Known rows, with every step that occurs:
g > n > q > y > a: [-0.69 -2.86  0.82  1.88 -2.56  3.85 -5.54  1.56 -2.94  2.22  1.84 -0.78
  1.51  0.51 -0.60 -1.12 -2.52  1.83  0.27 -2.94  2.94 -1.36 -2.59  3.06
 -4.77  0.36]
y > q: [-0.12 -3.13 -2.00  3.64 -3.06  2.82 -2.38 -0.95 -4.15  2.56  2.40  2.58
  1.44  0.89 -0.86  1.35  1.01  0.93 -1.92  0.00  3.32 -2.02 -0.03  0.34
 -2.73 -1.71]
n > g > l > a > f: [ 0.74 -6.66 -0.27  2.06 -3.18  0.32 -2.24 -3.54 -3.58  1.84  2.32 -0.37
  0.71  0.43 -0.33  0.05  3.20  1.09 -5.73  3.95  4.33 -3.02 -1.49 -0.22
  0.89 -0.57]
y > a > l > g > n > u: [ 0.24 -3.17 -1.49  1.85  0.98 -1.28 -6.97 -0.52 -0.97  3.27  2.36 -0.03
 -2.11 -0.84  0.60  3.32  2.70 -0.01 -3.23  0.41  5.10 -1.44 -2.29  2.39
 -2.32 -1.07]
f > a > y > q: [ 0.42 -2.72 -1.99  3.42 -5.54  0.60 -3.64 -0.05 -3.51  0.61  2.53 -0.69
  1.10  0.64  1.08  2.96  0.74 -0.07 -4.12  1.90  3.48 -1.12 -1.47  1.77
 -3.94 -2.58]
y > q > n: [ 1.04 -2.13 -0.93  5.49 -3.13  1.89 -2.54 -0.77 -2.95  3.59  3.38  1.42
  1.43  0.34  0.99  0.49  0.63  1.49  2.69 -0.74  2.99  0.79 -0.76  2.71
 -2.81 -1.88]
g > n > a: [ 3.66 -1.67 -0.18  2.05 -0.31  2.91 -6.13  0.05 -2.41  2.35 -0.25 -1.21
  0.34 -1.52 -2.92 -3.23  3.07  0.36 -2.05 -0.63  4.88 -1.81 -2.17  3.09
 -3.39 -0.05]
a > n: [ 4.55 -3.86 -1.26  4.58 -6.10  2.00 -0.82 -1.76 -2.15  2.69 -0.12  0.67
  1.17 -0.90  0.61  1.58 -0.34  1.99 -2.90  1.02  3.52 -1.74 -1.83 -0.82
 -3.64 -0.09]
n > g > l > a: [ 1.58 -5.68  0.00  1.34 -6.11 -0.24 -1.95 -0.58 -3.85  2.67  1.40 -0.03
  0.69  0.56 -3.92  0.36  2.79  0.31 -4.18  2.17  4.20 -3.02 -0.51  0.91
 -2.12 -0.24]
q > y: [ 2.56 -2.96 -0.54  2.85 -2.31  3.00 -3.68 -0.55 -2.30  1.81  1.53 -0.05
  1.46  0.08  1.91 -0.36 -1.05  0.95  1.32  1.33  1.42 -1.31 -2.77  0.85
 -1.94  0.14]
g > l > a > y: [ 2.84 -4.88 -1.68  2.21 -7.14 -3.61 -3.03 -1.25 -2.60  1.43  0.92 -2.82
  0.60 -0.22 -0.33  1.60  2.57  1.32 -3.39  5.20  1.66 -2.57 -1.06  1.52
 -3.20 -0.96]
g > l: [ 1.01 -4.83 -1.02  1.99 -5.18 -0.29 -1.75 -0.72 -2.24  2.44  1.61 -0.12
 -0.92  0.98 -2.82 -0.12  1.66  1.18 -1.80  3.34  2.43 -4.29 -0.83  0.45
 -1.16 -0.99]
l > g: [ 2.60 -2.45 -1.87  3.86  0.62 -1.31 -2.40 -1.22 -3.31  2.69  2.54  0.71
  0.70 -0.23 -2.50  0.38  0.12  0.12 -2.71  1.90  4.45 -1.39 -1.53  0.31
 -2.36  0.37]
g > n > u: [ 3.53 -3.55 -1.54  2.10 -1.55  1.08 -6.20 -0.95 -0.03  3.10  1.24  2.68
 -2.73 -1.61  2.58  3.16  1.55  0.46 -1.39  2.45  4.66 -2.36 -2.92  2.46
 -3.15 -0.26]
q > n > g > l > a: [ 1.82 -4.99  0.50  2.32 -6.14 -0.58 -1.95 -0.56 -3.34  3.25  2.02 -0.47
  0.80  0.37 -2.97  0.00  2.65  0.55 -1.89  1.66  4.13 -1.57 -0.74  2.26
 -2.05 -0.53]
g > n: [ 4.63 -2.58 -1.04  3.54 -1.74  1.13 -6.38 -0.94 -1.55  2.93  1.36  0.40
 -1.39 -0.43 -0.49 -0.42  0.31  1.64  0.15  1.15  4.16  0.37 -1.97  2.99
 -3.90 -0.37]
y > a > l > n: [ 0.97 -4.40 -1.05  4.48  0.44  0.77 -3.66 -0.34 -1.55  3.10  0.82 -2.64
 -0.63  0.10 -3.48  1.85  4.23  1.28 -5.52 -1.03  2.38  1.42 -1.45  2.09
 -2.55  0.29]
f > a > l > n: [ 3.87 -3.78 -1.12  4.59 -0.94  0.82 -4.13 -0.75 -1.00  1.93  1.09 -2.79
 -1.79 -0.66 -3.45  3.72  5.37  0.57 -6.26  0.50  3.93  2.25 -1.95  2.22
 -2.42 -0.10]
g > n > q > y: [ 2.52 -1.29  0.30  2.76 -2.72  5.59 -6.24 -0.78 -2.48  2.08  3.09  0.24
 -0.14 -0.18  0.61  1.25 -2.88  2.37  2.18 -0.51  2.97 -0.07 -2.14  2.73
 -3.15  0.56]
l > g > n > q > y > a > f: [-1.73 -3.21  0.47  2.79  1.57  1.80 -5.61 -2.30 -3.13  1.68  3.47 -1.80
  0.90  0.36  1.93 -0.98 -1.37  1.88 -2.50 -0.33  4.28 -1.46 -3.18  1.98
 -0.97 -0.37]
q > y > a > f: [-1.21 -5.46 -0.09  2.58 -0.05  1.83 -3.68 -1.74 -2.82  1.31  1.65 -1.28
  2.35  0.52  3.23 -2.16 -0.06  1.31 -2.61  0.91  2.29 -2.56 -3.65  0.27
 -0.57 -0.33]
f > a: [ 4.70 -4.06 -0.77  2.60 -4.62  0.99 -3.20  1.12 -2.33  0.44  0.59  0.33
  0.62 -0.63 -2.08  0.80  2.02 -0.59 -3.58  1.48  5.28 -0.98 -2.99  1.21
 -4.49  0.04]
n > u: [ 2.94 -4.95 -2.10  1.99 -2.32  1.75 -2.97 -0.50 -0.92  2.49  0.89  3.80
 -0.82 -1.48  1.89  3.40  1.77 -0.12 -2.78  3.12  3.63 -3.97 -2.64  0.21
 -2.41  0.61]
z > u: [ 4.62 -4.35 -2.57  2.10 -2.62  1.75 -1.49 -0.99 -2.92  2.80  1.78  0.98
  0.05 -1.09  3.94  1.65 -1.05  0.29 -0.82  2.87  0.36 -1.26 -2.89  1.74
 -3.50  0.27]
f > a > l > n > g: [ 2.19 -4.15 -0.52  4.00 -1.26  4.78 -3.43  0.04 -2.20  2.52  2.51 -1.41
 -1.44  0.73 -3.34  2.77  1.40 -1.06 -7.33  0.04  5.06  2.74 -2.79  2.38
 -1.36  0.72]
f > a > y: [ 4.48 -3.68 -1.88  3.02 -5.91 -0.74 -3.82  0.48 -1.90 -0.20  1.05 -2.28
  0.44 -0.46  1.02  1.97  0.25 -0.31 -4.10  4.34  3.17 -0.36 -3.56  1.97
 -4.43 -0.37]

Rows:
[-0.06 -4.18  0.55  3.07 -5.19  5.67 -1.80  0.76 -3.10  2.84  1.51 -0.40
  1.99  1.14  1.24 -0.38 -4.20 -0.16 -4.02 -1.63  3.80 -1.00 -3.54  0.91
 -2.80  0.37] => q > y > a > n > g
[ 0.25 -2.60 -0.80  4.60 -6.21 -1.93 -2.81 -1.27 -2.88  3.13  3.42 -1.82
  1.00  0.43  1.42  1.52  1.97  1.78  1.43  1.41  2.17 -0.19 -0.26  3.60
 -2.52 -3.17] => g > l > a > y > q > n
[ 2.83 -1.31 -0.82  3.07 -1.60  3.00 -6.47 -0.67 -3.41  1.93  4.18 -0.71
 -1.30 -0.27 -5.02  3.59  0.45  1.79 -2.66 -1.17  6.41  1.83 -0.78  2.25
 -3.30  0.06] => f > a > l > g > n > q
[ 0.63 -4.68  0.42  2.11 -8.38  2.33 -0.81  0.01 -2.35  2.05  1.95 -1.15
 -1.15  1.42 -2.14  1.19 -0.54 -0.28 -5.41  1.90  5.10 -3.16 -2.28  0.87
 -1.32 -1.27] => f > a > n > g > l
[ 1.68 -4.65 -0.52  3.82 -5.91  1.12 -0.96 -0.03 -2.46  2.70 -0.76 -0.45
  2.31 -0.33  0.01 -0.15 -0.54  1.72 -3.85 -1.21  3.37 -2.59 -2.29 -0.08
 -5.00 -0.30] => y > a > n
[ 2.40 -1.45 -1.36  3.49 -0.57  3.45 -6.08 -1.73 -3.63  2.81  4.33  0.03
 -1.22 -0.11 -4.68  3.28 -0.31  2.52 -1.46 -1.01  5.24  1.58 -0.12  1.74
 -2.53  0.40] => a > l > g > n > q
[ 1.95 -0.37  0.34  2.94 -0.98  3.97 -6.31 -1.03 -2.74  2.26  3.91 -0.34
 -0.27 -0.21  0.05  1.49 -3.15  1.96  1.74 -0.53  3.75  0.09 -2.10  2.76
 -2.73  0.21] => l > g > n > q > y
[ 0.24 -4.85 -0.05  2.37 -7.38  2.77 -0.46 -0.88 -2.56  3.07  2.11 -0.41
 -1.00  1.63 -1.74  0.79 -1.26  0.47 -4.31  2.13  3.84 -3.50 -1.68  0.35
 -0.59 -0.89] => a > n > g > l
[ 0.00 -2.58 -0.93  4.72 -3.94  4.72 -2.61 -0.13 -3.44  3.38  4.50  0.46
  1.03  1.56  1.74  0.81 -3.10 -0.36 -0.59  0.55  3.52  1.89 -2.30  3.13
 -1.81 -0.96] => a > y > q > n > g
[ 0.37 -3.80 -0.32  4.18  0.58  1.34 -4.41 -0.42 -1.36  2.90  1.13 -3.62
 -0.50  0.16 -1.70  1.71  3.34  1.40 -4.12 -1.30  1.69  1.50 -1.89  2.43
 -2.13 -0.04] => q > y > a > l > n
[ 2.28 -3.69 -0.45  3.91 -2.40 -0.85 -2.01 -1.46 -0.26  3.33  1.01 -1.07
 -3.16 -0.09 -2.73  1.47  2.62  1.37 -4.57  2.64  3.07 -2.38 -1.43  2.92
 -2.09 -0.34] => g > l > n
[-2.19 -3.41  1.34  1.99 -3.03  2.70 -3.33  1.28 -2.24  2.46  1.71 -1.70
  0.41  0.79 -1.89 -0.14 -1.23  1.66 -2.11 -1.94  2.27 -3.07 -2.27  3.07
 -3.79  0.24] => g > l > n > q > y > a
[ 3.92 -3.23 -0.94  4.04 -6.60  5.92 -1.04 -1.44 -3.22  2.48  1.66  2.32
  0.98 -0.84 -2.10  3.56 -2.23  3.04 -2.84 -0.49  4.17 -1.77 -0.83 -0.70
 -4.21  1.33] => a > n > q
[ 1.99 -2.48 -0.21  2.63 -3.32  6.18 -3.67 -0.41 -3.15  1.68  2.79  1.16
  1.34 -0.06  0.10  1.41 -2.67  1.93  1.20 -0.05  2.15 -1.45 -1.93  0.89
 -2.51  1.23] => n > q > y
[ 0.09 -2.97 -0.22  3.85  0.63  3.29 -3.14 -3.05 -3.33  1.98  2.28 -0.94
  2.17 -0.77  1.41 -2.18  3.50  0.97 -2.35  0.46  4.28 -1.97 -2.16  1.26
  0.46 -1.44] => y > q > n > a > f
[ 0.89 -3.84  0.33  3.48 -5.71  1.90 -1.94  0.12 -2.20  2.36 -0.37 -1.57
  2.65 -0.20  2.30 -0.27 -1.68  1.77 -2.09 -1.82  2.53 -2.39 -2.97  0.37
 -4.37 -0.59] => q > y > a > n
[-0.33 -6.18 -0.80  2.91 -0.30  1.12 -2.84 -1.85 -3.04  1.55  1.32 -0.07
  2.00  0.37  1.10 -1.95  0.99  1.33 -4.55  1.37  3.29 -2.71 -3.00 -0.20
 -1.12  0.01] => y > a > f
[-0.81 -0.20 -1.79  3.34 -1.15  0.22 -5.44 -1.04 -3.81  2.02  2.74 -2.19
  0.82  0.09 -0.03  0.71  1.18  0.10 -3.48  0.42  4.13 -1.57 -0.83  3.16
 -2.91 -3.02] => l > g > n > a > y > q
[ 2.83 -3.20 -1.38  4.37 -1.40  5.50 -3.21 -1.70 -2.62  2.78  2.80  0.29
 -1.17 -0.45 -5.05  4.82  1.56  2.71 -4.50 -0.69  3.49  1.19 -0.26  1.08
 -2.35  1.69] => a > l > n > q
[ 1.55 -0.56  0.40  2.46 -1.61  3.80 -7.20 -0.42 -3.03  1.32  4.16 -2.44
 -0.40  0.05 -1.21  2.91 -0.84  1.49  0.12 -1.39  4.43  1.77 -2.09  2.75
 -2.19 -0.51] => f > a > l > g > n > q > y
[ 0.79 -1.24 -0.14  3.63 -1.28  3.51 -3.03  0.08 -3.59  2.92  1.31 -0.53
  2.53 -0.91 -1.75 -2.49  3.20  0.28 -0.02 -2.19  4.09 -1.55 -1.17  2.93
 -2.62 -1.51] => y > q > n > a
[-1.60 -4.56 -0.77  2.07 -2.02  4.42 -4.61  0.57 -4.16  1.80  2.40 -2.42
  2.37  1.34 -2.87  1.17  1.48  1.89 -1.19 -2.66  1.17  0.45 -1.00 -0.26
 -1.50  0.01] => n > q > y > a > l
[ 3.28 -1.96  0.03  3.43 -1.22  3.06 -2.97  0.38 -2.58  2.69  0.33 -1.08
  2.25 -1.66 -2.08 -3.40  3.01  0.25  0.23 -0.84  3.75 -1.22 -2.30  2.70
 -2.79  0.20] => q > n > a
[ 2.31 -3.71 -0.41  3.70  2.32  2.63 -3.15 -3.44 -1.79  1.73  0.60 -1.44
  0.22 -1.71 -0.20 -1.54  4.27  0.73 -6.84  1.89  4.42 -2.61 -2.97  1.37
 -0.04  0.39] => l > n > a > f
[-0.10 -2.81 -2.74  3.92 -4.37  1.26 -3.08 -1.09 -3.71  1.81  2.72  0.23
  1.36  0.90  1.59  2.45 -0.16  0.87 -2.63  2.25  1.95 -1.54 -0.65  1.05
 -2.88 -2.24] => a > y > q
[-1.19 -3.68  0.53  1.81 -2.93  4.28 -3.54  1.76 -3.49  1.82  1.60 -0.15
  2.63  0.64 -0.94 -0.93 -2.45  1.43 -0.58 -2.52  2.16 -2.32 -2.40  1.61
 -4.26  0.89] => n > q > y > a
[ 0.89 -2.12 -1.99  2.88  2.39  0.20 -3.66 -1.15 -4.43  2.24  2.31 -2.64
  1.51 -0.25 -5.35  0.16  4.37 -0.19 -4.42 -0.23  4.15 -0.37 -0.64 -0.35
 -0.10 -0.43] => n > a > l > g
[ 1.07 -1.47 -1.37  3.73  2.25 -0.15 -3.71 -1.20 -3.97  2.82  2.89 -3.34
  1.53 -0.39 -4.47 -0.17  4.31  0.14 -2.14 -0.72  4.19  1.07 -0.87  0.85
 -0.08 -0.76] => q > n > a > l > g
[-0.61 -5.68 -1.90  2.48 -1.70  1.67 -3.72  0.49 -3.90  2.23  1.21 -2.06
  2.12  1.23 -3.78  0.26  3.48  1.27 -3.11 -1.35  1.64  0.35 -0.82 -0.74
 -1.69 -0.25] => y > a > l
